Each row comes from the steps of one walk. Every step used is in the known rows, and no mark comes twice. Write the walk behind each row, first mark first.
Known rows:
y -> s -> k: [  9 -31  38   4   7  -4   9 -11  30  11 -17   9 -12   8 -14  -6  10   2
 -16 -29   0 -16   4  -8  -6 -18 -11  -3 -13 -47 -27   8  13  -9]
h -> n -> y -> s -> k: [ 21 -22  47 -18  21   8  20 -26  38  13 -18  40 -28  19 -28   3  16  25
   0 -35  -6 -10   0  -4   3 -27   4  -9 -27 -40 -17  15   6   1]
h -> q -> l: [  1  -8  13 -12   4  -8  19   9  41   3   1  24 -21 -12 -12 -19   9   2
   6  -6   5   0  23   7   5  -5 -10 -38  -1 -26 -41   8  26   1]
l -> p -> m -> a -> e -> b: [  7  15   9 -24   4  -1  19 -12  30   3 -25  67 -26  21   6 -15   4  12
  -2  -4  -5 -15  16  -9  -3 -11  -7 -33 -16 -33 -49  30  23  20]
m -> a -> e: [  3   8  -1 -27   7   8   6  -9  23   9 -25  32 -14  -3 -11  -8  12  10
  -2  -4  -5  -1  -9 -10   3  -5 -10  -4 -28 -19 -33   7  24  28]
q -> h: [  7 -11  22 -17   3  -2  10  -3  26  10   1  18   0  -7  -1   3   1   5
   4  -4   5  -6   2   5   2  -6  -9   6  -6 -21 -36   4  24   4]
a -> m -> p -> l -> h -> q: [ 15  -1  33  -4  -5  -9   4 -19  43   1 -13  57 -11 -22  -5  -7   3   1
  16 -14   6 -20 -12   8 -32  -4 -23 -54  11  -9 -49   4  39  10]
m -> p -> l -> h -> q: [ 15  -2  24  -7   4 -13  -5 -21  37  -2 -15  55  -8 -14  -2  -5  -4   1
   4 -16   6 -11  -2  10 -23  -4 -13 -43  -4 -13 -41   4  28   0]
n -> y: [ 14  -6  21 -24  11   0  15  -6  29  13 -13  40  -9   0 -12  -5   8  31
   6 -17  -6  -4   6  12  13 -19   6  -2 -14 -15 -20   5   8   2]
y -> s -> n -> h -> l: [ 24  -4  60  -6  13  35  -1 -13  35  -2 -22  23   2  20 -22   5   8  17
  10 -30   1 -13  24  -9 -27 -33  15  -5  -8 -21 -16  10  29  -1]
l -> p -> m -> a -> e: [  7   8   4 -20   3  -2  21  -8  22   2 -28  63 -28   6 -21  -8   3   6
  -4  -1 -11 -13  10 -13  -5 -13 -18 -36  -8 -22 -45  17  31  28]
k -> s -> n -> h: [  7  -8  43 -19  20  20 -11  -2  17   7 -14  19  -2  18 -17   2   3  19
  12 -33 -23 -19   6 -21 -27 -11 -10   7  -9 -13 -23   9  26  -9]
h -> n -> y: [ 16  -3  29 -34  16  19  17 -13  35   9  -7  50 -28  12 -22  -1  12  36
  14 -20 -10  -1   0   3   8 -22  11  -8 -21 -10 -18  10   8   5]
q -> l: [  1 -10  15 -19   6   4  12   8  30  10   4  19 -17  -3  -4 -22   1  10
   8  -7   1   2  23   8   5 -18   2 -32  -4 -23 -32  -4  26  -6]
h -> n -> y -> s: [ 20  -2  43 -24  19   5  14 -21  33  10 -27  44 -22  18 -24  -4   9  24
  13 -30  -6 -10   2   2   8 -31  15 -13 -21 -25 -20  15  13  -3]
e -> a -> m -> p: [  7  -6  47 -14  -5  11   5 -13  29 -12 -22  41  -3 -11 -21  -9   5  15
   4 -27  -1  -2 -10   0  -8 -14  -7 -25  14 -16 -45   7  18  -6]
a -> e -> b: [ -1  13   7 -25   6   3   9   0  36  17  -8  25  -8  19  16 -16  14  14
   4 -13  -2  -5   7 -11   9  -1   5   3 -32 -36 -28  23  11 -11]
k -> s -> n: [  0  -3  24  -6   8  15   3   3  16  15  -9   7 -12  17 -14  -2   6  25
   6 -23 -27 -20   2 -23  -7  -5  -5   3 -14 -19 -25   8  23 -18]
n -> h -> l -> p -> m -> a -> e: [ 19   7  27 -26   8  22  16 -11  37  -9 -30  80 -17  17 -22   2  -1  15
   1  -3  -2 -13  29 -14 -22 -21 -10 -37  -9 -15 -33  19  43  48]
p -> m -> a -> e: [  2   7  -2 -28   2  -9   5 -11  23  12 -22  36 -19   3 -12 -14  11   9
   3  -1  -4 -18   6  -8  -1  -8 -15 -16  -7 -16 -41   2  35  32]
k -> s -> y -> n: [ -3  -4  34   4  19  -1  14  10  48  21  10  24 -19  25 -18  -8  -5  26
  -2 -28 -22  -5  18  -4  -5 -17  -3   3 -22 -34 -26  12  21  -7]
e -> a -> m -> p -> l -> h -> q: [ 13  -1  40 -12  -1 -15  10 -27  40 -17 -16  70 -12 -26 -15  -2   1   9
  13 -29  10 -18 -15  19 -32  -2 -15 -52  18 -10 -52  16  36  -1]
q -> l -> p -> m -> a: [ 10  -6  15 -18   3   3  21  -2  24  -4 -12  60 -32  -1 -14 -22  -8  10
   4   3  -2  -7  35   7  -8 -27 -12 -69  11 -20 -53   3  36  25]
m -> p -> l -> h -> n -> s -> k: [ 13 -23  54 -42  21   3 -18 -28  31   4  -2  54 -28  13  -7  13  -4  29
   4 -28   5 -18  -9 -11 -41 -17   4 -39 -20 -22 -22  -1  25  -3]
p -> l -> h -> n -> y -> s: [ 28   3  37 -29  23  -9  14 -38  33  10 -16  68 -25  11  -9   1  -2  28
  26 -32   0 -25  -2  17 -19 -31  15 -35 -21 -16 -22  12  28  -3]
k -> s -> y -> n -> h -> q: [  5  -6  51  -1  29  -7   9   8  61   7   4  39 -12  17 -27  -3  -2  12
   2 -40 -16  -6  21   0 -26 -12 -17  -1 -13 -31 -30  25  23  10]
k -> s -> n -> h -> q -> l -> p: [ 10  -6  48  -5  22  14  19   8  33  -5 -15  51 -21  10 -26  -4  -2   5
  12 -27 -19 -10  29 -19 -24  -7 -22 -45  -3 -28 -40  32  37  -6]
h -> q: [  3  -9  16  -5  -1  -5  15   1  38   3  -7  23 -13  -8 -17  -7  13   3
  -2 -13  -3  -8   4   3   2  -1 -13  -8  -6 -22 -35  14  17   1]
e -> a -> m -> p -> l: [  4  -1  47 -14  -4  -5   6 -12  32  -6 -11  57  -7 -12 -10 -17   2  28
   5 -19   1  -9 -12   5 -11 -21  -1 -40  14 -17 -49  -2  26  -9]
a -> m -> p -> l -> h -> n: [ 17   3  43 -21   2  22   0 -27  36   2  -3  63 -25  -2  -8  -5  -2  17
  26 -16   0 -14 -17  -3 -37 -21  -7 -54   2  -3 -39  -1  40   8]
y -> n -> s -> k: [  3 -27  53 -20  22  -4   3   0  35  12  23  30 -18  17 -20   4  18  28
  -3 -30   1 -13  13 -19 -25 -18   1   5 -21 -37 -32   8  11   6]
l -> h: [ 11 -10  14 -18   5   7   2 -15  25   2  -7  26  -9  -3  -6   4  -5   4
   9 -23  -3 -12   4  12 -21  -7  -5  -9  -8  -9 -23   6  23  -2]
n -> y -> s -> k: [ 19 -26  39  -6  16 -10  17 -19  33  16 -24  32 -11   7 -16  -1  14  20
  -8 -34  -2 -14   5   2   7 -23   0  -4 -18 -42 -18  10   4  -3]
p -> l -> h -> q: [ 12  -5  11 -10   4 -22  10 -13  39   4   0  47 -18 -15  -5  -1  -1   6
  10 -15   3 -22  -1  18 -23  -2 -12 -31  -2 -13 -34   8  33   1]

Write each row's walk:
[  6  -7  11 -21  -1  -3  -1 -12  21   4 -16  33 -17  -2 -11 -16   3  16
   0  -4  -3 -18  11   7 -10 -20 -11 -19  11  -8 -43  -7  27  30]
p -> m -> a
[  4  -6  47  -6  33  -9  12  13  66  11  12  41 -20  14 -23 -14  -5  11
  11 -33  -7   2  40   5 -23 -16 -12 -30  -9 -35 -37  20  34   9]
k -> s -> y -> n -> h -> q -> l
[  8  -9  23  -5  -1  -5  24   1  24   1  -7  48 -24   9 -21 -10  -3   8
  -4 -10 -14 -18  23  -1  -6 -21 -12 -34  10 -23 -40   9  24  -4]
l -> p -> m
[ -6 -10  19  -6   9  -5  10  12  41  22 -16   6 -18  14  -7  -7 -12  23
  -9 -24 -24  -7   7   2   5 -13  -1   1 -16 -31 -14   8  21 -17]
k -> s -> y
[ 11  -9  11 -11   5  -3  10 -15  36  -4 -10  32 -13 -10 -13   7   4  -7
   8 -24   0 -14   1  14 -21   7 -16 -16  -5 -12 -31  19  24   3]
l -> h -> q
[ 11   0  26 -16  17   7  11  -5  20  21 -18  29 -11  17 -17   3  12  43
  14 -28 -28 -17   1 -11   5  -9   4   3 -18 -15 -16   9  17  -9]
k -> s -> n -> y
[ 11  -8  18 -13  -2   2  17  -9  20  -5 -23  60 -27   3 -17  -8  -5  11
  -7  -3 -11 -14  15   1 -12 -22 -16 -38   7 -17 -49   9  27  27]
l -> p -> m -> a
[  6  -4  32  -9   2  -1  -7  -6  27  10 -12  43  -7  -3   2 -19  -3  20
  -4  -5  -2  -2   0  -4  -2 -24  -2 -31  -7 -19 -36 -12  20  -9]
m -> p -> l
[ 14  -7  26   0  -7  15  28   4  37  -1  -6  54 -22  20 -17  -4  -2  22
  -4  -5  -8 -18  39  -3  -3 -26   0 -38   6 -22 -30   9  33   5]
h -> l -> p -> m
[ 12  -5  48 -13  14  40  -4   1  31   6 -13  24  -1  27 -14   6   2  34
  12 -29 -21 -18  19 -23 -24 -13   3   2 -14 -13 -12   9  35   1]
k -> s -> n -> h -> l
[ 20 -10  56 -10  17  14  -4 -13  20   0 -26  16   0  13 -25  -1   9   3
  10 -37  -3 -15  10  -5 -31 -30   0  -1  -3 -21 -24   7  19  -9]
y -> s -> n -> h
[ 16  -5  62   5  28  31  23  12  63   4   2  67 -17  37 -28   9 -16  33
  -2 -32 -21  -1  40 -11 -27 -31   2 -19 -25 -33 -18  28  30   9]
k -> s -> y -> n -> h -> l -> p
[ 13  -3  42 -20   0  -3   3 -29  29 -13 -13  65  -8 -18  -8  -3  -6  19
  16 -27   4 -17 -14  16 -34 -15  -3 -48  15  -8 -46   4  34  -7]
e -> a -> m -> p -> l -> h
[ 11  -4  20 -28  11  11   8 -20  32   5   9  50 -32   4  -7  -1  -3  20
  19 -16  -3 -17  -4   7 -28 -17   3 -30 -15  -7 -26   3  33  -3]
p -> l -> h -> n
[  5  -3  41  -5  -7   0   1  -2  33  11 -10  44  -9 -10   0 -23   4  19
  10  -5  -1 -11 -10  -5 -10 -23 -10 -40   8 -17 -44 -13  33   3]
a -> m -> p -> l
[  1 -33  38 -31  12  -9  -3   2  27  12  -5  14 -17   6 -11   5   9  26
  -9 -23  -2 -16   2 -12 -12 -10   1   2 -16 -35 -20   4  12  -5]
n -> s -> k
[ 17  -4  51  -5  10  28  11   1  28  -2 -15  54 -14  36 -24   7  -5  30
   9 -24 -26 -32  39 -26 -32 -20  -6 -28   5 -15 -24  18  44   2]
k -> s -> n -> h -> l -> p -> m
[ 27   6  37 -36  20  11   0 -36  33   6 -12  81 -21   3  -8   3  -5  34
  19 -20  -1  -4  -7  10 -18 -25  12 -45 -18  -3 -22   2  21   4]
m -> p -> l -> h -> n -> y
[ 18  -7  34 -13  14 -12  13 -16  29  13 -32  35  -3   6 -13  -8   8  18
   5 -28  -5 -12   6  11  11 -29   9  -7 -13 -29 -22  10  13  -4]
n -> y -> s
[ 19 -11  46 -13   5  19  16   0  37 -10 -10  65 -12  20 -20   0  -7  19
   2 -15  -6 -15  43  -3 -24 -29  -5 -34  11 -15 -26  13  34  15]
n -> h -> l -> p -> m
[  3  -6  47 -29  18  -7  -1   2  29   8  18  36 -10  15 -18  -6  11  26
  11 -25  -3 -13  16  -8 -18 -22  10   1 -15 -22 -36   8  18   3]
y -> n -> s
[ 22  -6  62  -1  19  42  21   0  49 -11  12  80 -10  24 -27   3  -1  21
   2 -21  -4   2  37 -10 -31 -33   0 -22 -17 -20 -33  20  24  21]
y -> n -> h -> l -> p
[  1  -8  34 -18  -4   4  20  -4  30  -9  -8  33 -11 -10 -22  -8  11  22
  11 -26  -3 -14  -4   7  -7 -12  -3 -12  11 -16 -42  13  21  -5]
e -> a -> m
[ 14  10  12 -19   0   7  30 -10  37   3 -20  70 -16   9 -12   9   1  11
  -1  14   6 -13  21 -10   0  -7 -10 -29 -12 -25 -45  18  50  45]
q -> h -> l -> p -> m -> a -> e
[ 11  -8  14 -19   6  -8   5 -14  26   9   1  44 -13  -8   5  -4  -8  14
  12 -14   0 -18   1  18 -25 -14  -2 -24  -7 -11 -28  -2  33  -6]
p -> l -> h
[  3  14   4 -33   7  10   3 -10  33  12 -22  37 -12  13  17 -16  11  18
   0  -8   0  -2  -2  -7   4  -2   2  -1 -33 -29 -35  22  13  19]
m -> a -> e -> b
[ 15 -11  42 -20   8  30  -1   0  41  -2  -8  35   0  11  -8   2   1  23
   4 -18   0  -3  24   2 -16 -22   5  -5 -10 -12 -13   3  25  15]
n -> h -> l
[ 28   7  46 -33  12  15   8 -35  39   9 -11  85 -24  -2 -10   1   0  33
  32 -20   1 -14 -15   9 -26 -27   2 -54  -2  -1 -31   0  32  16]
a -> m -> p -> l -> h -> n -> y
[ 13  -4  20 -33  15  25  11 -14  33   3  10  37 -33   5 -13  -4  -5   9
  27 -18   2  -1  17   8 -20 -16   4 -45 -12 -10 -27   7  34  -1]
q -> l -> h -> n
[ 13  -8  43 -22  13  28  -2  -6  23   2  -6  22  -6   6 -23   3  11  14
  10 -26  -6  -6  10  -5 -31 -19  -2   3  -2  -9 -19   3  14   0]
s -> n -> h
